Each row was made from one walk, in order. Every step used is in the known rows, and no mark comes twice. Write each row's walk.
(in the rows, 128 means zero)
Known rows
puliba > sosug > noret: [100 141 131 170 117 125 158 105 147 122 143 113 101 112 148 131 112 118
 136 117 139 129 124 146 124 109 155 152 134 104 136 134 127 134 138 147
 130 127 139 151 133 125 130 159 156  98  99 158 122 133 127]
zeniv > sosug: [130 117 113 139 125 119 162 135 118 119 135 116 131 142 141 102 159 125
 127 133 133 146 132 134 139 154 131 112 119 126 152 119 119 135 141 110
 119  99 131 148 126 136 137 119 137  79 120 129 120 153 119]
pasufuz > puliba: [177 132  98  84 148 140 108 134 129 137 148 123 148 119 121 171 139 127
 147 120 151 147 138 143 119 170 113  97 130 113 144 125 149 121 125 108
 109 149 120 110 113 132 123 113 153 112 235 145 130 145 130]
zilun > sosug > tido > fupit > puliba: [157 118 160 144 131 132  83 156 134 129  94 136 116 153 118 128 125 127
 123 136 123 120 124 121 139 162  99 125 115 159 141 139 113 112 112  77
  99 110 126 102 137 125 133 127  79 175  83  86 155  99 125]
puliba > fupit > tido > sosug > noret: [ 77 139 155 151 105 135 138 130 169 118 113 113 113  81 127 131 124 122
 123 128 116 103 125 135 157  89 121 171 136 122 104 130 131 124 149 135
 155 131 138 142 140 132 126 126 137 176  46  72 133 125 130]
zilun > sosug: [149 117 117 133 141  99  85 149  96 130 146  80 128 162 137 117 141 134
 135 125 136 137 128 150 135 183 107  86 120 121 137 132 116 145 143  69
 105  74 136 118 139 127 132 138 107 101 161 123 133 137 116]
sosug > novod: [108 110 110  87 135 124 101 134  67 114 161 148 142 150 129 132 167 126
 127 125 141 139 125 148 112 142 147  96 143 135 129 128 141 135  94 129
 132 111 146 129 127 112 109 136 136  98 151 143 123 144 139]
noret > zeniv > sosug: [151 135  98 134 137  87 192 110 163 117 138 124 136 146 142 115 154 130
 104 140 122 144 126 107 124 124 131 103 117 148 152 110 113 152 151 110
 136 121 129 159 123 140 134 114 143  85 101 168 104 156 124]
puliba > sosug: [105 127 113 158 139 121 126 127  87 130 145  88 115 121 139 110 120 127
 145 120 149 138 133 158 135 131 143 150 122 100 149 128 126 160 157 173
  99 114 128 155 115 124 132 144 131  83 146 156 108 141 118]
pasufuz > puliba > fupit > tido > sosug > noret: [117 155 158 119 123 154 130 126 193 136 108 127 132  75 117 169 117 116
 138 127 122 108 133 111 142  85 106 178 137 118 112 135 138 110 137 124
 134 164 121 128 128 139 125 110 140 187  98 109 136 122 133]
fupit > puliba > sosug > zeniv: [131 140 120 106 140 145 121 151 118 137 133 123 141 135 118 138  91 121
 141 140 140 116 128 126 131 111 127 174 133 122 151 125 154 118 132 180
 174 140 105 154 133 123 127 133 134 112 131 175 109 106 129]
noret > zeniv > sosug > puliba > fupit > tido: [ 97 128 136 154 111  96 176 151 252 134 121 150 152 119 139 111 123 130
 111 172  98 117 131  84 132  74 131 189 134 142 130 113 100 150 127 166
 182 141 112 158 149 136 144  98 131 134  79 188 103 112 123]
noret > sosug > tido > fupit > puliba: [184 121 160 120 144 124 135 121 172 121 101 166 107 151 126 155 136 128
 102 121 125 122 125  84 124 128 156 150 112 165 126 127 129  93 104 130
 108 152 133  99 152 125 129 124  90 182  82  74 148 111 136]
tido > fupit > sosug > noret: [131 132 173 150 148 148 154  95  64 115  92 147  99 126 117 155 131 138
 127 151 119 128 111 126 147 140 102 104 134 152 116 129 149 107 135  72
 145 117 139 109 143 135 119 138 125 163  92  50 160 107 130]
novod > sosug > noret > pasufuz > puliba > fupit: [124 130 167  84 135 105 203  71 159 120 141 116  99  87 145 141  98 128
 152 127 141 128 128  85  76 118 108 171 136 139  93 134 161 128  91  66
 131 208 140 121  95 132 139 139 166 127 159 208 115 161 140]
tido > sosug > zilun: [108 138 106 106 117 129 126  73  93 132 125 146 128 126 130 182 132 143
 121 105 133 143 124 143 137 120 116  53 117 136 108 143 114 110 129 147
 126 129 152 139 126 127 121 132 144 133 118 112 140 143 128]
novod > sosug: [129 116 117  84 143 123 165 107  92 107 153 105 112 117 141 109 170 131
 134 121 153 141 118 151 127 174 119 105 109 152 126 129 162 144 117 101
 106 125 131 125 124 132 126 148 154  85 173 159 116 150 127]
noret > sosug: [184 114 113 125 151  91 136 114 132 122 154 109 118 152 146 146 156 138
 112 114 140 141 128 114 119 146 163 110 114 133 114 118 127 129 139 116
 110 109 144 106 139 127 129 135 111 106 156 108 126 147 125]
pasufuz > puliba > fupit > sosug: [138 134 147 103 183 139  95 136  91 142 123  91 133 118 111 141  97 135
 167 164 131 133 136 119 137 140  79 122 139 121 123 124 157 138 150 109
 152 137  95 123 114 140 134  98 112 122 220 136 125 132 115]
tido > sosug: [129 124 101 119 134 131 126 120  64 126 130 106 133 131 131 144 154 134
 130 117 142 137 131 148 150 138 122  87 122 126 140 125 130 133 143 118
  88 101 144 142 112 130 113 132 123 131 125 113 133 154 119]
fupit > puliba > sosug > tido: [127 138 128 152 137 151 100 143 224 133 128 126 127 135 133 112 101 110
 127 121 141 112 128 141 132 116 147 175 126 114 152 134 142 125 120 184
 129 141 113 141 147 121 132 142 125 121 105 162 115 113 133]
zeniv > sosug > noret > pasufuz > puliba: [160 133 137 128 121 128 196  93 213 133 120 161 142 140 147 132 120 122
 122 118 129 139 135  69  85 110 141 137 145 124 123 129 153  99  97  56
 127 167 150 121 122 139 137 127 156 123 122 178 132 158 143]
zilun > sosug > pasufuz > puliba > fupit: [153 127 152 139 138  89 103 167 127 149 144 101 138 127 132 129  88 125
 160 126 116 138 134 119 101 152  94 112 140 111 113 132  92 143 124  86
 121 131 115 118  88 121 143 129  85 116 152 159 130 135 125]
noret > zeniv > sosug > fupit > puliba: [159 140 118 126 123 119 154 128 172 114 127 173 137 156 119  97 116 123
  93 148 104 129 126  88 112 116 139 121 119 148 140 109 108 124 112 108
 180 142 107 132 148 143 133 111 137 119 128 161 121 127 131]
tido > sosug > puliba: [114 121 104 105 105 137 136 114  96 137 130 156 153 138 138 178 139 136
 131 130 134 135 131 132 128 129 144 100 132 133 137 131 119 112  99 152
  87 114 141 142 136 124 109 139 128 145 122 160 145 132 127]
puliba > fupit > tido > sosug: [ 90 128 138 134 133 130 103 152 118 127 118  79 123 101 122 126 140 132
 129 133 127 111 136 148 170 102 110 168 124 117 121 125 134 148 167 150
 123 112 126 142 123 134 128 107 111 164  99  78 120 130 118]
pasufuz > puliba > fupit > tido: [127 136 136 107 149 143  82 170 183 141 131  98 141  91 116 140 118 125
 149 136 134 118 145 136 139 135  96 175 136  99 122 122 142 142 146 138
 141 159 104 109 112 136 140  88 144 148 210 105 115 119 126]
puliba > fupit > tido > sosug > vivuta: [ 71 108 138 153 123 141 116 137  80 137 103 123 119 101 120 120 130 134
 119 134 112 108 133 131 151  86 136 175 140 124 107 126 119 138 174 192
 129 110 126 137 131 117 123 115 115 141  62  81 132 120 125]
zeniv > sosug > fupit > tido: [120 123 126 162  85 149 121 152 170 116 118 155 131 130 127  21 158 117
  97 127 105 123 121 131 133 132 156 137 118 119 121 120 118 126 120 121
 154 118 117 107 145 138 140 116 143 123 122  76 128 102 130]

Write each row's walk
[122 155 120  79 115 145 116 158 110 146 107 120 158  83 107 146 122 123
 144 133 116 112 130 113 140  85  96 156 131 145 124 132 145 109 141 149
 151 169 104 142 100 130 121  95 126 180 115 106 117 112 125]
pasufuz > puliba > fupit > tido > sosug > zeniv
[128 139  81  80 104 124 141 129  40 125 125 127 147 127 127 150 142 127
 126 118 130 128 118 139 133 124 126  76 125 160 134 128 125 103 126 132
 132 123 139 143 105 121 105 133 126 131  87 106 125 131 130]
tido > sosug > zeniv
[132 126 101  56 114 120 179 123  69 108 148 123 125 112 138 102 162 127
 135 125 140 133 103 144 112 158 119  93 118 173 117 128 164 117 101 112
 151 147 123 135 120 121 121 155 168  85 128 146 110 128 134]
novod > sosug > zeniv
[121 125 170 149 174 150 125 126  66 127 110 124 102 125 109 157 109 136
 150 146 143 128 143 126 158 123 120 196 118 121 163 129 138 149 153 163
  88 123 113 145 115 132 132 120 105 152 126 131 128 114 116]
tido > fupit > puliba > sosug
[147 146 109 149  97 118 155 135 216 112 120 161 140 137 125  44 147 119
  75 133  91 117 120 106 118 102 153 129 115 146 124 114 108 137 129 117
 171 138 117 116 146 138 137 112 142 128 104 112 112 113 134]
noret > zeniv > sosug > fupit > tido
[161 119 135 133 130 129  49 158 117 128 137 124 134 172 112 108  97 128
 120 136 119 119 129 130 124 179 116 106 122 120 129 129 113 121 114  71
 147 100 112  87 161 132 133 135 107 137 176 124 149 109 123]
zilun > sosug > fupit > puliba
[116 122 127 179 127 119 145 137 125 132 147 113 122 133 143  92 118 123
 134  98 136 133 126 152 113 117 151 140 139  98 126 127 119 150 134 171
 118 120 136 142 100 112 132 164 120  83 101 159 111 127 134]
puliba > sosug > pasufuz
[139 122 137 140  98 100 111 140 102 122 100 119 105 139 137  97 137 127
 126 119 118 134 118 142 130 161 116  83 116 159 139 141  82 128 118  80
  75 106 142 117 122 118 132 139  87 149  71  68 150 114 121]
zilun > sosug > tido > fupit
[173 117 114 138 109  85 124 104 109 114 150 145 107 154 140 110 131 132
 106 106 117 133 120 109  98 144 186  79 116 131 100 121  96 125 110 124
 124 133 142  85 135 125 127 138 116 114 162  92 136 129 133]
noret > sosug > fupit
[141  93 118 153 127 106  98 138  58 139 132 124 124 161 133 110 128 139
 122 128 124 137 123 139 114 168 132  93 134 129 125 132 100 130 152 111
 104  74 138 109 148 114 131 147 107  79 117 125 145 130 124]
zilun > sosug > vivuta
[ 73 117 127 116 106 110 143 127  75 138 129 133 133 106 134 176 106 138
 155 150 123 128 139 127 139 111 127 122 139 125 131 126  93 137 113 173
 104 124 131 160 119 124 117 120 117 145 109 154 131 140 118]
tido > sosug > puliba > fupit
[132 129 137 142 174 148 102 138 144 134 141 103 128 146 118 146 107 127
 143 136 152 122 142 137 145 128 130 185 124 101 156 125 157 145 149 163
 125 119 112 148 137 130 133 128 124 114 165 178 112 127 119]
fupit > puliba > sosug
[118 132 100 117  91 125 114 106  45 117 130 136 122 126 121 107 130 126
 121 108 120 135 127 146 126 140 152  71 119 125 124 128 102 128 113 131
 100 122 141 116 117 127 113 134 123 134 126  86 143 139 130]
tido > sosug > fupit
[127 132 115 120 133 156 103 146 129 127 113 117 146 132 121 120 170 130
 109 115 132 116 128 153 165 118 118 138 118 126 124 127 162 122 148 127
 106 102 134 123 140 132 118 127 122 167 118  74 130 125 126]
fupit > tido > sosug
[167 126 125 126 127 136 169 146 175 137 134 168 160 136 135 104 150 115
 128 113 125 153 132 111 100 139 135 107 133 118 139 123 124 112 108 101
 118 139 119 122  99 128 136 124 136  96 130 171 130 141 136]
zeniv > sosug > pasufuz > puliba
[107 130 167  71 180 138  81 126  41 133 139 130 147 134 112 146 118 128
 162 171 124 135 130 107 115 111  98 119 153 147 122 134 159 140 121 113
 160 136 105 132 113 123 122 102  96 127 197 161 125 135 124]
pasufuz > puliba > fupit > sosug > novod
[108 139 141 135 156 152 105  92 177 141 133 137 123 137 121 176  87 134
 136 124 145 130 134 135 132 108 115 155 126 102 123 142 138 131 140 189
 169 143 120 157 144 128 141 132 149 112 169 175 121 116 125]
fupit > puliba > sosug > zilun
[133 156 131 127 130 147 159 103 176 138 135 135 121 102 137 166  98 112
 155 116 147 135 130 123 104 110 142 161 140 103 150 139 130 120 132 142
 108 164 127 141 123 129 129 147 160 111 149 185 128 138 132]
pasufuz > puliba > sosug > noret
[125 120 123 136  94 123 126 127 122 116 106 140 101 112 132 128 149 125
 124 109 126 136 122 149 129 147 135  97 123 151 139 132 103 123 107 128
  92 145 147 107 105 118 122 129 129 148  92  50 140 117 139]
sosug > tido > fupit
[121 161 116 162 120  97 195  86 197 124 145 115 108 118 147 153 102 121
 114 124 129 125 118 120 103  82 152 146 131 128 140 125 110 148 150 145
 146 150 142 159 130 128 127 160 152 104  69 183 104 144 133]
puliba > sosug > noret > zeniv
[112 132 159 120 155 145 120  67  49 130  91 154 104 136 114 168 123 156
 127 144 117 143 113 128 147 137  81  57 125 161 101 141 134 117 137 109
 163 125 137 115 129 131 131 117 121 151 148  65 153  99 127]
tido > fupit > sosug > zilun
[106 105 103 132 119 133 135 105  22 134 120 153 122 132 122 154 144 136
 120 117 129 134 128 134 123 124 156  96 133 137 122 129 116 115 145 157
  92  98 144 135 127 115 110 141 121 106  90 108 143 144 130]
tido > sosug > vivuta
[103 117 134 143 140 121  86 171 159 127 135  79 120  96 122 111 130 130
 137 136 131 111 136 158 155 132 113 171 131 101 113 118 136 160 155 148
 165 129 118 125 129 131 138 103 134 128 161  72 111 118 125]
puliba > fupit > tido
[136 132 124 107 118 153  90 123  78 121 124 156 136 145 104 138 114 127
 120 123 122 117 134 124 138 138 134 110 121 128 128 125 134 108 107 125
 128 128 119 112 142 133 112 122 118 164 139 108 150 123 130]
tido > sosug > fupit > puliba
[130 119 134 169 107 108 204  98 203 118 123 147 123 149 155  98 132 127
 104 119 123 132 127  88 100 111 149 141 140 126 109 122 140 114 106  71
 148 130 166 129 131 136 134 143 155 112  79 158 127 153 141]
zeniv > sosug > noret > pasufuz
[119 127 116 112 112 164 111 148 168 141 116 163 163 136 127 143 159 134
 114 134 124 114 129 136 148 108 136 149 132 135 124 134 147 104 110 157
 106 108 132 122 162 127 112 132 132 181 118 126 142 108 131]
fupit > tido > sosug > puliba
[ 85 110 135 135 111 129  94 169 203 139 133 130 140 107 134 134 117 133
 140 149 123 108 136 144 142 120 126 183 148 104 109 121 126 137 109 184
 163 137 120 124 148 126 134 110 145 145 158 130 124  98 133]
sosug > puliba > fupit > tido
[160 112 126 157 125  93 100 163 125 134 148 110 139 170 140  93 132 130
 121 109 123 132 119 148 111 171 116  75 130 122 112 130 106 133 120  73
 124  84 145 106 119 113 133 160  97 104 108 126 135 129 130]
zilun > sosug > pasufuz
[141 153 132 129 117 167  84 139 176 141 130 142 135 111 113  73 105 111
 133 113 125 116 134 131 108 114 153 175 123  93 135 139 137 131 128 167
 119 167  98 102 119 128 139 124 134 141 201 133 117 101 132]
pasufuz > puliba > sosug > fupit > tido
